What can hang from each mark:
surepom: buza
vetus: gitas
litev: buza gitas
gitas: koto litev sorur vetus
sorur: buza gitas
buza: litev surepom

Every row comes from one small tree of marks. Brackets hold a mark, then the marks that hang from it, in alphabetical order. Every link used is in the known rows. Which tree was each row made from?
Known rows:
(gitas vetus): [-0.02,  0.55,  0.17,  1.02, -0.51, -1.43,  0.61,  2.06, -3.03,  0.03,
 -0.54,  0.27, -1.46,  1.00, -0.29, -0.39,  0.53, -2.11,  0.12, -0.10]
(litev gitas): [-0.41, -0.60,  0.18, -1.50, -0.08, -0.06, -1.57,  0.75, -2.27,  1.23,
 -0.43,  0.67, -1.29, -0.26, -0.09, -0.25, -2.12, -0.60,  0.01, -1.57]
(sorur (buza surepom) (gitas litev vetus)): [-1.15, -0.74, -0.23,  1.06, -1.25,  0.20,  0.96, -0.58, -1.95, -1.83,
 -0.81, -1.59,  0.46,  0.35,  1.47,  0.17,  0.41, -0.47, -0.39,  5.55]
(litev buza (gitas sorur vetus)): [-1.24,  0.04, -0.26, -1.42,  1.64,  1.01, -0.50,  1.78,  0.27,  1.19,
 -0.07, -0.66, -3.21, -0.60, -0.30,  0.03, -1.07,  0.30, -0.02, -2.96]
(buza (litev (gitas koto))): [ 1.11, -0.26,  1.03, -0.93, -0.85, -0.39, -1.31, -0.67,  0.34,  0.58,
  0.65,  1.09,  0.71, -0.05, -0.16, -0.66,  0.05,  0.36,  0.29, -0.91]
(gitas koto (litev buza) sorur): [ 1.11,  1.27,  0.37,  1.09,  2.03,  0.64,  1.94, -0.50,  2.46,  0.12,
  1.28,  0.18,  1.32,  0.43,  0.48,  0.31,  0.74,  0.41, -0.24, -2.53]
(buza (litev (gitas koto vetus)) surepom): [ 0.91, -0.78,  0.64,  0.98, -2.50, -0.12, -1.56,  0.11, -0.10, -0.51,
 -0.25, -0.14,  0.99, -0.63, -0.54,  0.23,  1.74, -0.10,  0.27, -0.04]
(gitas litev (sorur buza)): [-0.25,  0.74, -0.37,  0.95,  1.73,  0.06,  1.60,  0.69,  0.11,  0.74,
  0.68, -0.02,  0.51,  1.09,  0.47,  0.36,  0.05, -0.09, -0.08, -0.12]
(surepom (buza litev)): [ 1.58,  1.61,  0.80, -0.24, -2.00, -1.30, -0.92,  1.13,  0.23,  0.32,
 -0.48,  1.49,  0.42,  1.01,  0.05, -0.78, -1.96, -1.17,  0.01,  0.94]
(litev buza (gitas sorur)): [-1.26,  0.02, -0.64, -2.85,  1.94,  1.28, -0.98,  1.36,  0.38,  1.74,
  0.02, -0.17, -2.23, -0.56, -0.20, -0.13, -2.22,  0.78, -0.10, -3.39]
(buza litev surepom): [ 0.50, -0.08, -0.61, -0.01, -1.98, -0.79, -1.05,  1.20, -1.61,  0.14,
 -0.32,  0.10,  1.80,  0.64, -0.60, -0.15,  1.16, -0.50,  0.24,  0.26]
(gitas koto (sorur buza) vetus): [ 0.77,  0.52,  0.93,  1.26,  0.45,  0.28,  1.44, -0.31,  2.03, -0.83,
  0.30,  0.68, -0.71,  0.40, -0.39,  0.31,  1.28, -0.52, -0.13, -0.46]
(sorur gitas): [-0.59, -0.67, -0.25, -2.34, -0.08,  0.44,  0.27,  0.44, -3.79,  0.29,
  0.09,  0.44, -0.79,  1.01,  0.47, -1.17, -2.19, -0.62, -0.49,  1.45]
(surepom (buza (litev gitas))): [ 1.35,  1.08,  1.05, -0.46, -2.04, -0.83, -1.60,  0.82,  0.54,  0.52,
 -0.49,  1.39, -0.20,  0.41,  0.10, -0.61, -2.41, -0.75,  0.04,  0.46]
(gitas koto sorur vetus): [ 1.23,  0.48,  1.00,  1.50,  0.51,  0.37,  1.60,  0.70,  0.66, -0.20,
  0.78,  0.92, -1.13,  0.60, -0.82,  0.09,  1.39, -0.98, -0.16, -2.31]
(surepom (buza (litev (gitas sorur vetus)))): [ 1.33,  1.02,  1.19,  0.14, -1.74, -0.38, -1.05,  1.32,  0.86,  0.53,
 -0.18,  1.13, -0.99,  0.46, -0.19, -0.45, -1.77, -0.74,  0.03,  0.01]
(gitas koto litev sorur vetus): [ 1.67,  0.76,  1.36,  3.99,  0.84,  0.06,  2.70,  0.19,  0.94, -0.58,
  1.36,  0.13,  0.14,  0.75,  0.12,  0.55,  2.58, -0.88, -0.10, -1.63]
(vetus gitas): [-1.17, -0.53, -1.42, -0.98,  0.75, -1.32, -0.33,  0.27, -2.26,  0.77,
 -0.38,  0.01, -1.04, -0.22, -1.01, -0.41, -0.52,  0.06,  0.43,  0.12]
(buza (litev (gitas koto sorur)) surepom): [ 0.89, -0.86,  0.25, -0.13, -1.54,  0.82, -1.55,  0.16,  0.61,  0.28,
  0.34,  0.24,  1.09, -0.47, -0.79,  0.28,  0.97,  0.61,  0.16, -1.33]

Which tree is each row?
[-0.54, -0.68,  0.41, -0.24,  0.63,  0.79, -0.54,  1.81, -1.59,  1.29,
  0.20,  0.24, -2.93, -0.14, -0.63,  0.01, -0.80, -0.57,  0.02, -2.54] | (litev (gitas sorur vetus))
[ 0.93, -0.77,  0.32,  0.01, -2.23,  0.08, -1.95, -0.28, -0.03, -0.12,
 -0.18,  0.20,  1.65, -0.55, -0.51,  0.18,  0.89,  0.25,  0.22, -0.39] | (buza (litev (gitas koto)) surepom)
[-0.35, -0.17, -0.23, -1.48, -0.44,  0.77, -1.80, -0.49,  0.88, -0.18,
 -1.05, -0.48,  0.10, -1.48,  0.15,  0.42, -1.21,  0.44, -0.13, -1.76] | (litev (buza surepom) (gitas koto))
[-0.64, -0.50, -0.88, -0.79,  1.39, -0.13,  0.35, -1.36,  1.22,  0.22,
  0.22,  0.28, -0.44, -0.67, -1.08,  0.03,  0.05,  1.21,  0.24, -0.11] | (vetus (gitas koto (sorur buza)))
[ 1.01,  0.24,  0.28, -0.27, -0.02,  0.76,  0.26, -1.06,  2.87, -0.35,
  0.47,  0.96,  1.54,  0.18, -0.52,  0.34,  0.71,  0.64, -0.12, -0.49] | (gitas koto (sorur (buza litev surepom)))
[ 0.61, -0.50,  1.34,  0.48, -0.74, -0.13, -0.89, -0.24, -0.83, -0.14,
 -0.26,  0.58, -1.28, -0.66, -0.07,  0.00, -0.39, -0.82,  0.02, -1.27] | (litev (gitas koto vetus))
[-1.43, -0.57, -1.67,  0.70,  1.51, -0.33,  0.71, -0.11, -0.32,  0.48,
  0.14, -1.01, -0.24, -0.33, -0.59,  0.45,  0.70,  0.96,  0.35,  0.70] | (vetus (gitas litev (sorur (buza surepom))))
[-1.34, -0.39, -1.45,  0.37,  2.00, -0.56,  0.96, -0.21, -0.19,  0.71,
  0.42, -0.67, -0.55, -0.18, -0.50,  0.21,  0.40,  0.98,  0.37,  0.54] | (vetus (gitas litev (sorur buza)))
[ 0.22, -0.80, -0.23, -0.38, -2.01, -0.06, -2.03,  0.80, -1.22,  0.45,
 -0.31, -0.08,  0.96, -0.28, -0.56,  0.06,  0.55,  0.09,  0.27, -0.24] | (buza (litev gitas) surepom)
[-0.27,  1.08, -0.30,  3.13, -0.15, -1.33,  1.45,  1.66, -1.61, -0.78,
 -0.52, -1.60,  0.11,  0.57,  0.76,  0.43,  2.08, -1.48,  0.13,  0.58] | (gitas (litev (buza surepom)) vetus)
[-0.16,  1.35,  0.03,  2.69,  0.54, -1.59,  1.79,  1.52, -1.48, -0.44,
 -0.14, -1.18, -0.35,  0.82,  0.94,  0.05,  1.62, -1.41,  0.16,  0.39] | (gitas (litev buza) vetus)
[-0.84, -0.67, -0.07, -1.85,  0.88,  0.91, -1.15,  0.64, -0.48,  1.41,
 -0.03,  0.55, -1.72, -0.29, -0.30,  0.05, -2.06,  0.24, -0.07, -1.65] | (litev (gitas (sorur buza)))
[ 0.05,  0.08,  0.39, -1.31, -0.67, -0.86, -1.09, -1.47,  1.43, -0.17,
 -0.32,  0.70,  1.10, -0.17,  0.45, -0.34, -0.54,  0.50,  0.23,  1.92] | (sorur (buza (litev (gitas koto))))
[ 1.10, -0.23,  1.30,  0.05, -1.05, -0.63, -0.91, -0.30,  0.25,  0.19,
  0.61,  0.79,  0.05, -0.13, -0.19, -0.55,  0.87,  0.04,  0.33, -0.53] | (buza (litev (gitas koto vetus)))
[-0.37, -0.04, -1.01,  1.03,  0.64, -1.05,  0.44, -1.45,  0.34, -0.58,
 -0.18, -0.94,  1.02, -0.95, -0.15,  0.27,  1.08,  0.82,  0.32,  0.48] | (vetus (gitas koto (litev (buza surepom))))
[-0.27,  0.14,  0.47, -0.92,  1.29,  1.18, -0.32,  0.25,  1.97,  0.39,
  0.15, -0.28, -2.18, -1.00, -0.18,  0.13, -0.53,  0.59, -0.10, -3.08] | (litev buza (gitas koto sorur vetus))
[ 0.16, -0.52,  0.72, -2.14, -0.87,  0.30,  0.10, -2.88,  1.07, -1.30,
  0.32,  0.57,  1.51,  0.17,  1.14, -0.98, -0.83,  1.01, -0.33,  4.45] | (sorur (buza litev) (gitas koto))
[ 1.01,  1.01,  0.05,  1.61,  1.36,  0.88,  1.66, -0.31,  2.27, -0.24,
  0.84, -0.29,  1.76,  0.20,  0.31,  0.66,  1.19,  0.38, -0.27, -2.28] | (gitas koto (litev (buza surepom)) sorur)
[ 1.15,  1.18,  0.22,  1.86, -0.14, -0.68,  0.84, -1.13,  0.99, -1.13,
 -0.13, -0.35,  2.77,  0.03,  0.98,  0.43,  1.04, -0.40, -0.14, -0.26] | (gitas koto (litev (buza surepom)))
[ 0.76,  0.50,  0.37, -0.78,  0.88,  0.63,  0.69, -0.97,  2.23, -0.01,
  0.45,  1.34,  0.63,  0.37, -0.29,  0.11, -0.44,  0.19, -0.27, -1.08] | (gitas koto (sorur buza))
[-1.30, -0.24, -0.98, -2.02, -0.09,  0.56, -2.02,  1.00, -0.81,  0.64,
 -1.25, -0.88, -0.87, -1.06,  0.05,  0.25, -1.67,  0.18, -0.07, -1.57] | (litev (buza surepom) gitas)
[-1.32, -0.60, -0.01, -1.30, -0.52,  0.07,  0.62, -0.46, -1.94, -1.16,
 -0.62, -0.40, -1.08,  0.58,  1.07, -0.70, -1.13, -0.44, -0.38,  4.70] | (sorur buza (gitas vetus))
[-1.41, -0.36, -0.80, -0.74,  0.62,  1.39, -0.91,  2.05, -0.04,  0.67,
 -0.61, -1.30, -2.52, -0.93, -0.51,  0.58, -0.41,  0.25, -0.05, -2.55] | (litev (buza surepom) (gitas sorur vetus))
[ 0.01, -0.93,  0.22, -1.51, -1.84,  0.69, -0.37, -2.58,  0.73, -1.83,
 -0.27, -0.08,  2.12, -0.08,  0.90, -0.41, -0.17,  0.92, -0.38,  4.81] | (sorur (buza litev surepom) (gitas koto))
[-0.38, -0.31, -0.67,  0.90,  1.71, -0.31,  1.08, -1.73,  1.50, -0.06,
  0.60, -0.28,  0.43, -0.62, -0.41,  0.34,  0.89,  1.25,  0.28,  0.39] | (vetus (gitas koto litev (sorur buza)))
[-0.29,  1.05, -0.86,  1.10,  0.35, -0.97,  0.66,  1.01, -1.42,  0.00,
 -0.41, -0.91,  1.42,  0.64,  0.85,  0.21,  0.38, -0.75, -0.01, -0.08] | (gitas (litev (buza surepom)))
[-0.07, -0.26,  1.04,  0.98, -0.63,  0.04,  1.55, -2.39, -0.06, -2.19,
  0.00, -0.55,  0.80,  0.30,  1.79, -0.25,  0.27, -0.13, -0.44,  5.01] | (sorur buza (gitas koto litev vetus))
[-0.37,  0.44, -0.72,  1.40,  1.08,  0.33,  1.30,  0.86, -0.06,  0.42,
  0.28, -0.50,  0.97,  0.86,  0.35,  0.71,  0.51, -0.16, -0.13,  0.16] | (gitas litev (sorur (buza surepom)))
[-0.32, -0.54, -0.80, -0.67,  1.43, -0.04,  0.38, -0.68,  0.22,  0.60,
  0.53,  0.44, -0.78, -0.48, -1.38, -0.10,  0.10,  0.88,  0.23, -1.46] | (vetus (gitas koto sorur))
[-1.50, -0.80, -1.75, -1.00,  1.11, -0.21, -0.16,  0.12,  0.01,  0.77,
  0.06, -0.38, -0.75, -0.40, -1.33,  0.03,  0.32,  1.27,  0.41,  0.39] | (vetus (gitas (sorur (buza litev surepom))))
[-0.17, -0.65,  0.13,  0.20, -1.24,  0.66,  0.56, -2.58, -0.24, -2.07,
 -0.51, -0.72,  2.33, -0.02,  1.62,  0.15, -0.34,  0.26, -0.58,  4.95] | (sorur (buza surepom) (gitas koto litev))
